What can hang from each mark:
j974: j382
j684: j746
j116: j193
j950: j382 j646
j751: j746
j574: j304 j382
j382: j574 j751 j950
j936: j211 j684
j193: j116 j684
j746: j974
j284: j746

Each row was made from one small tree. Brackets hold a mark, then the marks that hang from it, in the order of their numbers. Every link used is in the known rows. Write each row's tree.
Known rows:
(j974 j382): [ -1  25 -29  -1 -11   8  17 -28  31  -6 -10   2 -50  -1   3 -15  -6  25
 -15  19 -19 -30]
(j574 j304 (j382 (j751 j746) (j950 j646))): [ -2  84 -71  14 -20  -3   3 -46  13  30  35 -23 -72  16   4 -48 -24 -60
   0  33 -35 -37]
(j936 j211 (j684 j746)): [ 43  -1   1  25 -29 -24  27 -20  -9 -21  18 -27 -10  18  25 -45  24 -31
 -37  20  -6 -11]
(j193 j116 (j684 (j746 (j974 (j382 j751))))): [  2  70 -63  23  -2 -55  24 -41  41 -28  27   2 -55 -14  14  -5  -1  -1
 -67  54 -53 -54]
(j684 j746): [ 22  13 -22 -13  -4 -25  11 -22  17 -16  -3   9 -15  -1  11 -20  12 -16
  -6  31 -14 -12]
(j974 (j382 j574 j950)): [-22  30 -46  17  15  -5   7 -74  27 -12  -2  -4 -58   6  -1 -24 -18  19
  -1  38 -40 -58]
(j574 (j382 (j751 (j746 j974)) (j950 j646))): [  4  94 -53  17   6  -9   7 -51  18  32  15 -30 -65  17  11 -50  -7 -37
 -35  16 -35 -60]
(j974 (j382 (j751 j746) j950)): [ 12  76 -52  13  17  -3 -10 -64  20  25  13 -11 -69  18  -3 -37 -15   4
  -9  26  -1 -65]
(j116 (j193 (j684 (j746 (j974 (j382 j751 j950)))))): [ 18  69 -49  33   8 -45  -5 -74  59   9  35 -19 -49  26  -2 -39  10   0
 -54  22 -28 -53]
(j684 (j746 (j974 (j382 (j574 j304) (j950 j646))))): [ -4  56 -56  17   3 -31  14 -79  18 -10   8  -1 -53  22  23 -50   7  -7
 -18  47 -82 -34]
(j936 j684): [ -7  -1  -9  18 -20  -1  27  -8   2  -9  10  -8 -25  -8  13 -38   5  -7
 -42  13  -2 -17]
(j950 (j382 (j574 j304) (j751 (j746 j974))) j646): [-37  48 -63   6  -9 -13  43 -32  -9   5  10  -7 -64  18  20 -71  -6 -14
 -23   3 -17 -49]
(j746 (j974 (j382 (j574 j304)))): [-41  36 -51  17 -18  -7  41 -58  35 -14  -1   7 -57  -1  -5 -39   0  11
 -51  33 -65 -24]
(j284 (j746 (j974 (j382 j574 j751 (j950 j646))))): [-21  97 -38  19  13 -13  16 -66   1  19   5  -5 -61  16  13 -75   5   0
 -45  15 -58 -68]
(j116 (j193 (j684 (j746 (j974 j382))))): [ 11  40 -33  22 -19 -35  12 -43  56  -3  10  -6 -34  19   1 -20  14  27
 -62  20 -23 -42]
(j382 (j574 j304) j751 (j950 j646)): [-32  47 -63   9  19 -17  16 -64   9   8  30  -8 -59  -4   8 -61  -9 -56
  11  35 -51 -25]
(j950 j646): [ -2  16 -16 -17   0   5  24   3   4  10 -20   3 -32 -12  26 -20  10  -3
 -11   8 -11 -15]
(j574 j304 (j382 (j950 j646))): [ -8  48 -57  13 -23   1  11 -41  23   9  20 -18 -62   9  15 -30 -21 -52
   0  34 -58 -15]
(j382 j751): [ -2  34 -30  -9   7  -6  23 -21  25   4  13  -1 -37 -16  -5 -39   5 -33
 -19   8  -5 -14]
(j116 (j193 (j684 (j746 j974)))): [  8  26 -28  17 -14 -43  14 -32  49  -1   9  -2 -19   9   1 -19  20   4
 -65  18  -9 -28]
(j193 j684): [-11  22 -31   8 -14  -7  15 -20  25  -5  -2   3 -34 -18   1  -4   1  -7
 -55  38   1 -34]

Which tree is each row?
[ 14  13 -26   9 -19 -37   7 -20  45  -3  12  -3 -16   6  -1  -9  10   3
 -32  23   5 -28] => (j116 (j193 (j684 j746)))
[ -9  64 -69  20 -16  -9   9 -61  39   4  50 -22 -68   5 -11 -47 -25 -78
  -7  35 -52 -14] => (j574 j304 (j382 j751 j950))
[-27  62 -68  11  11 -16   7 -60  -6  26  22  -7 -60   6   4 -59 -13 -40
   9  41 -24 -49] => (j382 (j574 j304) (j751 j746) (j950 j646))
[  5  61 -65  34  11 -56   7 -60  36 -23  16   1 -55  -4  22  10  -7   7
 -62  67 -52 -62] => (j193 j116 (j684 (j746 (j974 (j382 j950)))))
[-10  64 -63   7 -47  -2  22 -26  27  10  34 -13 -59   3 -19 -40 -23 -53
 -16  32 -24 -23] => (j574 j304 (j382 (j751 j746)))
[-28  64 -83  31 -17 -60  35 -59  41 -39  40   5 -60 -16   4 -14 -10 -12
 -58  74 -79 -50] => (j193 j116 (j684 (j746 (j974 (j382 (j574 j304) j751)))))
[-14  60 -67  32  14 -57  17 -62  24 -29   9  -2 -57  -6  34   1  -8  16
 -47  70 -74 -77] => (j193 j116 (j684 (j746 (j974 (j382 j574 (j950 j646))))))
[ -7  97 -72  23 -15  -8  11 -57  18  33  33 -24 -74  19   5 -59 -13 -60
 -32  29 -50 -37] => (j574 j304 (j382 (j751 (j746 j974)) (j950 j646)))
[-22  44 -62  28  -9 -57  32 -47  37 -45  10   7 -46 -17  14   8  -7  23
 -61  69 -65 -66] => (j193 j116 (j684 (j746 (j974 (j382 j574)))))
[ -6  71 -65  13 -14  -4  12 -48  27  14  42 -25 -71   6   8 -51 -20 -74
   2  27 -61 -17] => (j574 j304 (j382 j751 (j950 j646)))
[  6  84 -46  11  36 -15   2 -50   0  48   3 -12 -56  13  17 -55  10 -25
 -39  12  -5 -52] => (j382 (j751 (j746 j974)) (j950 j646))
[-27  37 -43  -3   0 -13  23 -34   8   2   6   1 -37 -11 -17 -41  -7 -10
 -11  28   2 -54] => (j382 j574 (j751 j746))
[-21  76 -72  15   3  -4   4 -72   7  19  19 -11 -78  16   5 -54 -21  -6
  11  41 -40 -64] => (j974 (j382 (j574 j304) (j751 j746) (j950 j646)))
[-28  59 -64  28  -6 -12  13 -76  15  15  -2   3 -64  19  -8 -37 -10  15
 -44  47 -31 -56] => (j751 (j746 (j974 (j382 (j574 j304) j950))))
[-31  75 -65  23  14 -13  24 -82  26   8  20 -10 -76  10   9 -66   0 -16
 -35  27 -79 -39] => (j746 (j974 (j382 (j574 j304) j751 (j950 j646))))
[-31  11 -45   0   7 -14  37 -35  14 -29  15  -9 -49   1   3 -52 -13 -12
  -3  -2  -6 -44] => (j950 (j382 j574 j751))
[-25  66 -61  21  -4  -7  15 -65   4  23  -9   0 -67  21  10 -42  -6  19
 -35  41 -38 -59] => (j751 (j746 (j974 (j382 (j574 j304) (j950 j646)))))
[ -3  56 -36   9 -11   0  20 -34  16  19 -23   6 -50  12   0 -23   4  36
 -59  21  -2 -53] => (j751 (j746 (j974 j382)))
[-31  32 -63  21  -2  -6  11 -80  29 -11  12  -1 -66   7  -5 -31 -23   0
   3  50 -54 -38] => (j974 (j382 (j574 j304) j950))
